Each row was made from one small tree. The marks that hang from a mark follow it in brackets, in alphabetical order. Every link used is in the known rows. Write each row's tree.
Known rows
vanunis[bese[zeveg] gamot[zafa] nerub]: [-20 -31 -10  -5  10  15 -11 -18  -7 -11  -2   1 -19  -4  -7 -18 -19  20
   8]
gamot[vanunis[nerub soni] zafa]: [ -7 -12  39  -1 -16   7 -28  -7  -8  18  21 -17   5  -9 -31  -2 -22   5
   8]
nerub[vanunis[bese[zeveg] soni]]: [-11 -33 -22   8   8  -2 -38 -35   0  -7  29   1 -50   7  -6   0 -15   8
  22]
gamot[vanunis[nerub soni]]: [ -2 -18  17   8 -15   8 -38 -15 -14  22  28 -15  -3  -6 -32   0 -21   8
   5]
zeveg[bese[vanunis[gamot nerub]] nibet]: [  5  -9   0   9 -10   7  -8 -18  -2   5  18  -6 -29  -2 -17  -5 -40  11
  18]
bese[zeveg]: [ 18 -12  -6   5   9  13 -22 -17   9 -23   3  -2 -13   0  -5  -4  -2  -2
   4]
zeveg[bese[vanunis[nerub soni]] nibet]: [ -5  -1  11  18 -23  -4 -25 -26   4  15  25 -18 -36   7 -20  10 -42  -4
  20]
soni[vanunis[bese]]: [  1  -4  -1 -16  16   2 -14 -29 -10  -6  19  17 -17 -16  -2   4 -25 -17
  -2]
gamot[vanunis[bese[zeveg] soni] zafa]: [  6 -16  20 -18   4  -9 -31 -30   5  -1  10 -15 -19 -11 -10 -25 -10  -6
  20]
nerub[vanunis]: [  4  -9  -5   8   9  19 -21 -11  -4  -7  30  12 -23  -1 -14  17 -13   2
   7]
bese[vanunis[nerub] zeveg[nibet]]: [ 26 -22 -11  12   3   6 -28 -17  -3 -14   3 -13 -36  -3 -19   1 -28   0
  13]
soni[vanunis]: [ 16  -4  14  -4   7   8 -10 -13  -6 -12  18  12   0 -12 -10   8 -24 -13
   1]
zafa[gamot[vanunis[nerub soni]]]: [  0  -8  23   9 -12  14 -22  -6 -13  12  27 -24  -4  -6 -34   1 -19  11
  16]
vanunis[bese gamot[zafa] soni]: [-17  -8   9   4  -1  -4   1 -19  -2   0  11  -2  -9  -9   3 -15 -24  14
  12]
zeveg[bese nibet]: [ -1  27  19   6   0   6 -14 -28  17  -2   4   3 -21  -8  -6   8 -23 -17
  15]
bese[vanunis]: [ 32  -3  -9   2   4  10 -12  -8  -2 -12  24  -6 -18  -1  -8   0 -10  -9
  -1]
zeveg[bese[vanunis] nibet]: [ 22  19  10   0  -2   0 -11 -24  14  -6  15  -5 -33  -2  -7   3 -25 -21
  17]
gamot[vanunis[bese nerub soni] zafa]: [-22 -10  24 -12  -6   2 -30 -23 -13  25  21 -13 -13 -12 -24  -8 -24  -1
   7]
vanunis[gamot]: [ 10  -9  -3  12   4  13  -2  -7  -4 -10  11   6   1  -9  -4  -8 -13  15
   3]
zafa[gamot]: [ 10  16   6   8   9  23   3  -1   3 -19  10  -8  -5  -6  -9   7  -6  -2
   7]
zafa[gamot[vanunis]]: [ 25  11  20  -8   9  18  -8  -4  -2  -6  18 -13  -1 -16 -21  -6  -3  -5
  13]

Write each row's tree
[  0 -17  11   5   7  18   1  -1  -5 -13  23  12 -10  -5 -10   0 -20  21
  18] : nerub[vanunis[gamot[zafa]]]
[ 44 -10  -6   7  10  -2 -21 -18   7 -26   2 -10 -34  -6  -7  -6 -20 -10
  17] : bese[vanunis zeveg[nibet]]
[ -2  -9  24  16 -12   3   3  -4   1  -6  13  -6   7  -5  -4  -9 -23  19
  14] : vanunis[gamot[zafa] soni]
[-33 -12 -13  12  -6   5 -29 -27 -13  18  20  -5 -25  -1 -13   7 -25   5
  -3] : vanunis[bese nerub soni]
[ 18 -29  -5  25 -12  -7 -33 -20  -2  -7  12 -22 -37   2 -20   1 -35   7
  20] : bese[vanunis[nerub soni] zeveg[nibet]]
[-12 -26 -21  11  12   6 -21 -31 -10  -5  -7   2 -36 -16  -7 -13 -34  19
  15] : vanunis[bese[zeveg[nibet]] gamot nerub]
[ -8 -46 -27  12   7  -2 -26 -31  -5  -7  29   3 -44   5  -3 -14 -22  29
  27] : nerub[vanunis[bese[zeveg] gamot soni]]
[-36 -20   4   8  -8   5  -7 -17 -14  13  14  -4 -11  -6 -10  -8 -33  23
   7] : vanunis[bese gamot[zafa] nerub soni]
[ -3 -31  -3  26  -7   6 -15 -11  -8   0  38   4 -19   3 -12   2 -26  31
  21] : nerub[vanunis[gamot soni]]
[ 14  11  16  13 -16 -12 -17 -28  16   2  23 -16 -34   3  -8   3 -33 -13
  24] : zeveg[bese[vanunis[soni]] nibet]
[-20 -23  12 -15   6   9   1 -16 -20   1  15  14  -5 -17 -12  -5 -41  10
   4] : soni[vanunis[bese gamot[zafa] nerub]]
[-10  -2   3  -8  13   8   6 -15  -3  -8   4   8  -9 -14   4 -15 -17   8
   4] : vanunis[bese gamot[zafa]]
[-16  -8   7  -3  -2  10 -25 -20 -16  19  29 -21 -21 -11 -27  -4 -21   7
  13] : zafa[gamot[vanunis[bese nerub soni]]]
[  0 -14 -19   2  24   2 -31 -38   2 -15   9  10 -57 -12  -4   5 -24  -3
  25] : nerub[vanunis[bese[zeveg[nibet]]]]
[ -8 -23  18  17  -7   6  -5  -5  -4  -4  31   3 -11   0 -12   1 -27  27
  26] : nerub[vanunis[gamot[zafa] soni]]
[-20 -15 -14   8   5   0 -29 -29  -8   7  37   7 -41   0  -7  10 -22   5
  13] : nerub[vanunis[bese soni]]
[ 15  -3  11  17 -18 -13  -6 -25  11   2  23 -14 -28   1  -5 -11 -39   9
  30] : zeveg[bese[vanunis[gamot soni]] nibet]
[  7 -37 -12  24 -18   4 -13  -4 -17   7  33 -16 -15   6 -19  -6 -31  29
   7] : bese[vanunis[gamot nerub soni]]
[ -4 -32 -21  11   4  -6 -20 -30   0  -8  10  -4 -25  -2   5 -24 -17  21
  15] : vanunis[bese[zeveg] gamot soni]
[ -7 -34  -6  -5  -2   0 -50 -34 -11  15  19 -15 -29  -5 -23 -16 -16   7
  11] : gamot[vanunis[bese[zeveg] nerub soni]]
[-13 -14  14   8  -4  22   1   1  -9  -3   7   2   6  -6 -16  -2 -22  21
   2] : vanunis[gamot[zafa] nerub]
[  4 -24 -26  -2  18   7 -13 -27  -1 -17   2   4 -25  -7   5 -23 -10  14
   8] : vanunis[bese[zeveg] gamot]
[ 30 -12   9  -3   2   9  10   3  -1 -18  17  -7  -5  -3  -6 -15 -17   9
   9] : bese[vanunis[gamot[zafa]]]
[ -5 -33 -11  -9  20  10 -10 -21  -1 -19  15  11 -35  -2  -2 -14 -14  18
  23] : nerub[vanunis[bese[zeveg] gamot[zafa]]]
[ -2   2  27 -17   1  -7 -23 -25  -3  13  19 -10 -11 -16 -12 -15 -15  -9
  11] : gamot[vanunis[bese soni] zafa]
[  5   9  22 -29  15   7 -18 -20  -4   4  11   0 -11 -21 -10 -14  -8 -15
   4] : gamot[vanunis[bese] zafa]
[ 22  -8  -4  -2  -4   8  -1 -13   7  -5  28  -4 -18   8  -4 -16 -16   7
  11] : zeveg[bese[vanunis[gamot]]]
[ -9 -11  -4 -16   8  13 -36 -25 -18  20  21  -1 -19 -17 -24  -6 -15  -3
  -4] : gamot[vanunis[bese nerub]]
[ 23   7   7 -13  25   2 -21 -31   4 -15  -3 -13 -35 -26 -11 -18 -16 -10
  30] : zafa[gamot[vanunis[bese[zeveg[nibet]]]]]
